Each row was made from one small tree. Brackets hold a mark, then the marks that hang from it, in the order of their numbers. Every link used is in the known rows. Write each row's tree.
Known rows:
{j_655 {j_423 {j_555 j_195}} j_428}: [-0.08  0.10  0.08 -0.19 -0.03  0.00  0.02 -0.22 -0.01  0.22  0.10 -0.06
 -0.12  0.09  0.01  0.02  0.09 -0.01  0.27 -0.23 -0.16]
{j_655 j_423 j_428}: [ 0.02  0.02 -0.13 -0.22  0.02  0.02 -0.06 -0.11  0.08  0.21  0.05 -0.04
 -0.08 -0.02  0.04  0.04  0.11  0.00  0.06 -0.24 -0.10]
{j_423 {j_555 {j_80 {j_428 j_618}} j_195} j_655}: [-0.09  0.06  0.19  0.11 -0.17 -0.23  0.19 -0.07 -0.27 -0.22 -0.21 -0.20
  0.11  0.18  0.23 -0.14 -0.13 -0.16  0.50 -0.21 -0.12]
{j_655 {j_423 {j_555 j_195}}}: [-0.07  0.08  0.22 -0.08 -0.09 -0.04  0.04 -0.20  0.00  0.09  0.03  0.01
 -0.10  0.13  0.02 -0.07  0.07  0.06  0.26 -0.08 -0.11]
{j_423 j_655}: [ 0.00 -0.05  0.03 -0.03 -0.19 -0.07  0.03  0.10  0.01 -0.04 -0.08 -0.03
  0.06  0.09 -0.03 -0.08  0.00 -0.06  0.10  0.03  0.06]
{j_195 {j_555 {j_80 {j_428 j_678}}}}: [-0.13  0.17  0.09  0.04 -0.03 -0.24  0.08  0.05 -0.26 -0.06 -0.24  0.04
  0.16  0.07  0.12 -0.01 -0.15  0.14  0.00 -0.39 -0.24]
{j_618 {j_428 j_678}}: [-0.06 -0.05 -0.12  0.22 -0.07 -0.11  0.04 -0.09  0.00 -0.07 -0.13  0.03
  0.15 -0.23  0.17 -0.09 -0.11  0.15  0.00 -0.28 -0.13]
{j_655 j_423}: [ 0.02  0.00  0.01 -0.11 -0.04 -0.02 -0.01 -0.09  0.08  0.06  0.01  0.05
 -0.06  0.03  0.04 -0.05  0.08  0.02  0.05 -0.08 -0.04]
{j_618 {j_428 j_80 j_678}}: [ 0.02  0.02 -0.29  0.25 -0.06 -0.18  0.03 -0.05  0.09 -0.17 -0.23  0.10
  0.07 -0.34  0.12 -0.16 -0.13  0.06  0.13 -0.39 -0.10]
{j_428 j_618 j_678}: [-0.10  0.03 -0.13  0.17 -0.02 -0.10  0.01 -0.02  0.02 -0.19 -0.15  0.08
  0.08 -0.09  0.21 -0.05 -0.20  0.12  0.13 -0.30 -0.09]
{j_80 {j_428 j_618}}: [ 0.07  0.02 -0.06  0.09 -0.02 -0.19  0.13 -0.09 -0.17 -0.11 -0.18 -0.06
  0.11 -0.11  0.23 -0.09 -0.14 -0.11  0.21 -0.23 -0.07]
{j_428 j_80 j_618 j_678}: [-0.02  0.10 -0.30  0.17 -0.01 -0.15 -0.01  0.01  0.09 -0.29 -0.26  0.18
  0.01 -0.20  0.16 -0.10 -0.22  0.03  0.24 -0.42 -0.08]
{j_80 {j_428 j_678}}: [-0.01  0.06  0.00  0.08 -0.10 -0.21  0.08 -0.04 -0.15 -0.05 -0.15  0.00
  0.19 -0.15  0.13 -0.09 -0.12  0.10  0.03 -0.29 -0.08]
{j_678 {j_428 j_80}}: [ 0.19  0.08 -0.19 -0.02  0.05 -0.09 -0.12  0.06  0.18 -0.08 -0.16  0.11
 -0.08 -0.06 -0.11  0.00 -0.07 -0.13  0.25 -0.13  0.04]
{j_555 j_80 j_423}: [-0.03  0.03 -0.04  0.04  0.16  0.14 -0.10  0.03 -0.12 -0.04  0.08 -0.07
 -0.01  0.20  0.08  0.10  0.10 -0.02  0.10 -0.07 -0.10]
{j_423 {j_655 j_428}}: [-0.02 -0.02 -0.11 -0.14 -0.13 -0.03 -0.02  0.08  0.01  0.09  0.00 -0.14
  0.03  0.04 -0.04  0.02  0.01 -0.12  0.14 -0.14  0.01]
{j_423 {j_555 {j_80 j_428} j_195} j_655}: [-0.07  0.10  0.28  0.02 -0.20 -0.18  0.15 -0.03 -0.25 -0.09 -0.12 -0.21
  0.12  0.23  0.08 -0.12 -0.02 -0.12  0.34 -0.08 -0.07]
{j_423 {j_555 j_80}}: [-0.12 -0.02  0.18  0.01  0.11  0.00  0.00 -0.01 -0.01 -0.05  0.01 -0.08
 -0.02  0.19  0.05  0.04  0.01  0.01  0.06 -0.02 -0.06]
{j_555 j_80 j_195 {j_423 j_655}}: [-0.07  0.09  0.03  0.05 -0.13  0.12 -0.08  0.07 -0.21 -0.09  0.07 -0.11
  0.06  0.32  0.04 -0.01  0.09 -0.08  0.35 -0.05 -0.11]
{j_555 j_80 j_195 j_423}: [-0.07  0.12 -0.01  0.08  0.09  0.19 -0.10 -0.02 -0.21 -0.06  0.12 -0.07
 -0.01  0.23  0.06  0.08  0.11 -0.02  0.25 -0.06 -0.16]
{j_655 j_423 {j_428 j_80}}: [ 0.12  0.08 -0.30 -0.21  0.04 -0.05 -0.06 -0.09  0.16  0.10 -0.02  0.06
 -0.16 -0.14  0.01 -0.03  0.10 -0.10  0.18 -0.36 -0.07]
{j_423 {j_555 j_80 j_195}}: [-0.14  0.11  0.21  0.04  0.04  0.04  0.02 -0.08 -0.10 -0.04  0.05 -0.08
 -0.05  0.21  0.06  0.02  0.02  0.00  0.18 -0.01 -0.10]
{j_423 {j_655 {j_428 j_618}}}: [-0.02 -0.02 -0.20 -0.06 -0.09 -0.07  0.01  0.04  0.00 -0.04 -0.12 -0.10
  0.03  0.00  0.13  0.00 -0.10 -0.14  0.28 -0.26 -0.04]
{j_655 j_423 {j_428 j_618}}: [ 0.00  0.01 -0.23 -0.13  0.03 -0.02 -0.01 -0.15  0.07  0.07 -0.02 -0.02
 -0.08 -0.05  0.19  0.03 -0.01 -0.05  0.21 -0.35 -0.12]

Which tree is each row?
[ 0.02  0.16 -0.19 -0.10  0.01 -0.09  0.04 -0.22  0.08 -0.02 -0.09  0.03
 -0.20 -0.05  0.11 -0.07 -0.04 -0.14  0.54 -0.47 -0.17] => {j_655 {j_423 {j_555 j_195}} {j_428 j_80 j_618}}
[-0.10  0.23 -0.29 -0.08 -0.12 -0.13 -0.05  0.19 -0.09  0.03 -0.21  0.10
  0.05  0.09 -0.10  0.01 -0.10  0.01  0.33 -0.60 -0.25] => {j_195 {j_555 {j_423 {j_655 {j_428 j_80 j_678}}}}}
[-0.04  0.14  0.13 -0.02  0.00 -0.17  0.08  0.04 -0.28  0.01 -0.18 -0.04
  0.06  0.14  0.04  0.01 -0.05 -0.03  0.00 -0.18 -0.20] => {j_195 {j_555 {j_80 j_428}}}
[-0.02  0.11  0.27 -0.05 -0.06 -0.13  0.10 -0.22 -0.19  0.03 -0.02 -0.12
  0.00  0.15  0.16 -0.10  0.07 -0.02  0.29 -0.18 -0.18] => {j_655 {j_423 {j_555 {j_80 j_428} j_195}}}
[-0.16  0.05  0.26  0.02 -0.14 -0.04  0.04  0.03 -0.09 -0.10 -0.02 -0.11
  0.02  0.29  0.02 -0.05  0.01 -0.06  0.30  0.01 -0.05] => {j_423 {j_555 j_80 j_195} j_655}
[-0.09  0.20 -0.11  0.25  0.03 -0.08  0.00 -0.09 -0.35 -0.21 -0.12 -0.06
  0.18  0.05  0.35 -0.05 -0.12  0.03  0.42 -0.48 -0.29] => {j_555 {j_80 {j_428 j_618 j_678}} j_195 j_423}
[ 0.17  0.07 -0.28  0.06  0.08 -0.14 -0.09  0.02  0.16 -0.22 -0.27  0.13
 -0.08 -0.10  0.03 -0.01 -0.19 -0.15  0.39 -0.25  0.02] => {j_678 {j_428 j_80 j_618}}
[-0.12  0.13  0.03 -0.02  0.13  0.09 -0.07  0.08 -0.23  0.03 -0.02  0.02
 -0.04  0.32 -0.02  0.12  0.04  0.05  0.08 -0.15 -0.24] => {j_195 {j_555 j_80 j_423}}
[ 0.01  0.03 -0.20 -0.06 -0.07 -0.17  0.07  0.02  0.10 -0.13 -0.20 -0.04
 -0.06 -0.03  0.04 -0.08 -0.15 -0.22  0.47 -0.37 -0.02] => {j_423 j_555 {j_655 {j_428 j_80 j_618}}}
[ 0.02  0.16  0.02  0.07  0.03  0.03  0.01 -0.09 -0.38 -0.04  0.04 -0.14
  0.09  0.14  0.13  0.00  0.07 -0.09  0.30 -0.16 -0.19] => {j_555 {j_80 j_428} j_195 j_423}
[-0.01  0.17 -0.09 -0.10 -0.16 -0.11  0.03  0.01  0.01 -0.01 -0.09 -0.07
 -0.06  0.04 -0.10 -0.06 -0.03 -0.19  0.47 -0.26 -0.04] => {j_423 {j_555 j_195} {j_655 {j_428 j_80}}}
[-0.08  0.12 -0.11 -0.07 -0.04  0.15 -0.12  0.06 -0.20  0.05  0.11 -0.20
  0.02  0.26  0.04  0.08  0.12 -0.13  0.38 -0.21 -0.16] => {j_555 j_80 j_195 {j_423 {j_655 j_428}}}
[-0.13  0.09  0.07 -0.03 -0.05  0.01 -0.02  0.18 -0.22 -0.01 -0.09 -0.03
  0.04  0.40 -0.05  0.05  0.04 -0.01  0.19 -0.14 -0.20] => {j_195 {j_555 j_80 {j_423 j_655}}}
[ 0.03  0.13 -0.34 -0.12 -0.01 -0.11 -0.08 -0.07  0.18  0.05 -0.10  0.12
 -0.03 -0.19  0.08 -0.04 -0.02  0.05  0.15 -0.54 -0.13] => {j_655 j_423 {j_428 j_80 j_678}}
[-0.09  0.11 -0.21  0.02 -0.01  0.12 -0.09  0.01 -0.21 -0.08  0.02 -0.16
  0.02  0.23  0.19  0.07  0.00 -0.18  0.53 -0.33 -0.19] => {j_555 j_80 j_195 {j_423 {j_655 {j_428 j_618}}}}
[-0.07  0.16  0.03  0.13 -0.19 -0.12  0.02  0.04 -0.34 -0.14 -0.09 -0.12
  0.24  0.17  0.17 -0.10 -0.03  0.00  0.38 -0.33 -0.20] => {j_555 {j_80 {j_428 j_678}} j_195 {j_423 j_655}}
[-0.05  0.09  0.01  0.04 -0.09 -0.17  0.09  0.09 -0.38 -0.12 -0.28 -0.09
  0.13  0.28  0.18 -0.04 -0.11 -0.13  0.39 -0.37 -0.25] => {j_195 {j_555 {j_80 {j_428 j_618}} {j_423 j_655}}}
[-0.05  0.13 -0.02  0.08  0.11 -0.12  0.09  0.00 -0.41 -0.10 -0.21 -0.05
  0.06  0.20  0.21  0.03 -0.10 -0.06  0.28 -0.37 -0.31] => {j_195 {j_555 {j_80 {j_428 j_618}} j_423}}
[-0.05  0.12  0.25  0.05 -0.01 -0.12  0.12 -0.13 -0.26 -0.04 -0.05 -0.16
  0.05  0.14  0.14 -0.03  0.00 -0.07  0.24 -0.11 -0.12] => {j_423 {j_555 {j_80 j_428} j_195}}
[ 0.01 -0.01  0.24 -0.10  0.00 -0.20  0.10 -0.16 -0.09  0.03 -0.09 -0.13
  0.03  0.13  0.16 -0.07  0.06 -0.02  0.16 -0.19 -0.12] => {j_655 {j_423 {j_555 {j_80 j_428}}}}
[-0.04  0.08 -0.05  0.12  0.06 -0.08 -0.01 -0.01 -0.28 -0.08 -0.05 -0.07
  0.20  0.05  0.20  0.01 -0.03  0.08  0.13 -0.37 -0.20] => {j_555 {j_80 {j_428 j_678}} j_423}
[-0.10  0.09  0.07 -0.06 -0.14 -0.03  0.01  0.16 -0.20  0.06 -0.12  0.01
  0.03  0.30 -0.13  0.00 -0.02  0.00  0.20 -0.14 -0.15] => {j_195 {j_555 {j_423 j_655}}}
[-0.05  0.02 -0.10  0.20 -0.10 -0.18  0.03  0.04 -0.27 -0.26 -0.23 -0.10
  0.25  0.11  0.32 -0.11 -0.16 -0.04  0.39 -0.47 -0.20] => {j_555 {j_80 {j_428 j_618 j_678}} {j_423 j_655}}
[-0.02  0.05 -0.10  0.17 -0.07 -0.25  0.11 -0.08 -0.15 -0.16 -0.24  0.01
  0.19 -0.17  0.29 -0.11 -0.24  0.05  0.18 -0.42 -0.13] => {j_80 {j_428 j_618 j_678}}
[ 0.00  0.00 -0.17 -0.13 -0.06  0.07 -0.06  0.06 -0.09  0.12  0.05 -0.16
  0.05  0.13 -0.04  0.06  0.05 -0.12  0.25 -0.22 -0.07] => {j_555 {j_423 {j_655 j_428}}}
[-0.06 -0.01 -0.05 -0.13  0.07 -0.06  0.05 -0.20  0.08  0.10 -0.04 -0.05
 -0.10  0.03  0.19  0.03 -0.04 -0.05  0.30 -0.37 -0.14] => {j_655 {j_423 j_555} {j_428 j_618}}
[-0.03  0.14  0.08 -0.01  0.06 -0.06  0.04  0.03 -0.41  0.03 -0.11 -0.08
  0.07  0.23  0.06  0.05  0.00 -0.03  0.13 -0.25 -0.26] => {j_195 {j_555 {j_80 j_428} j_423}}
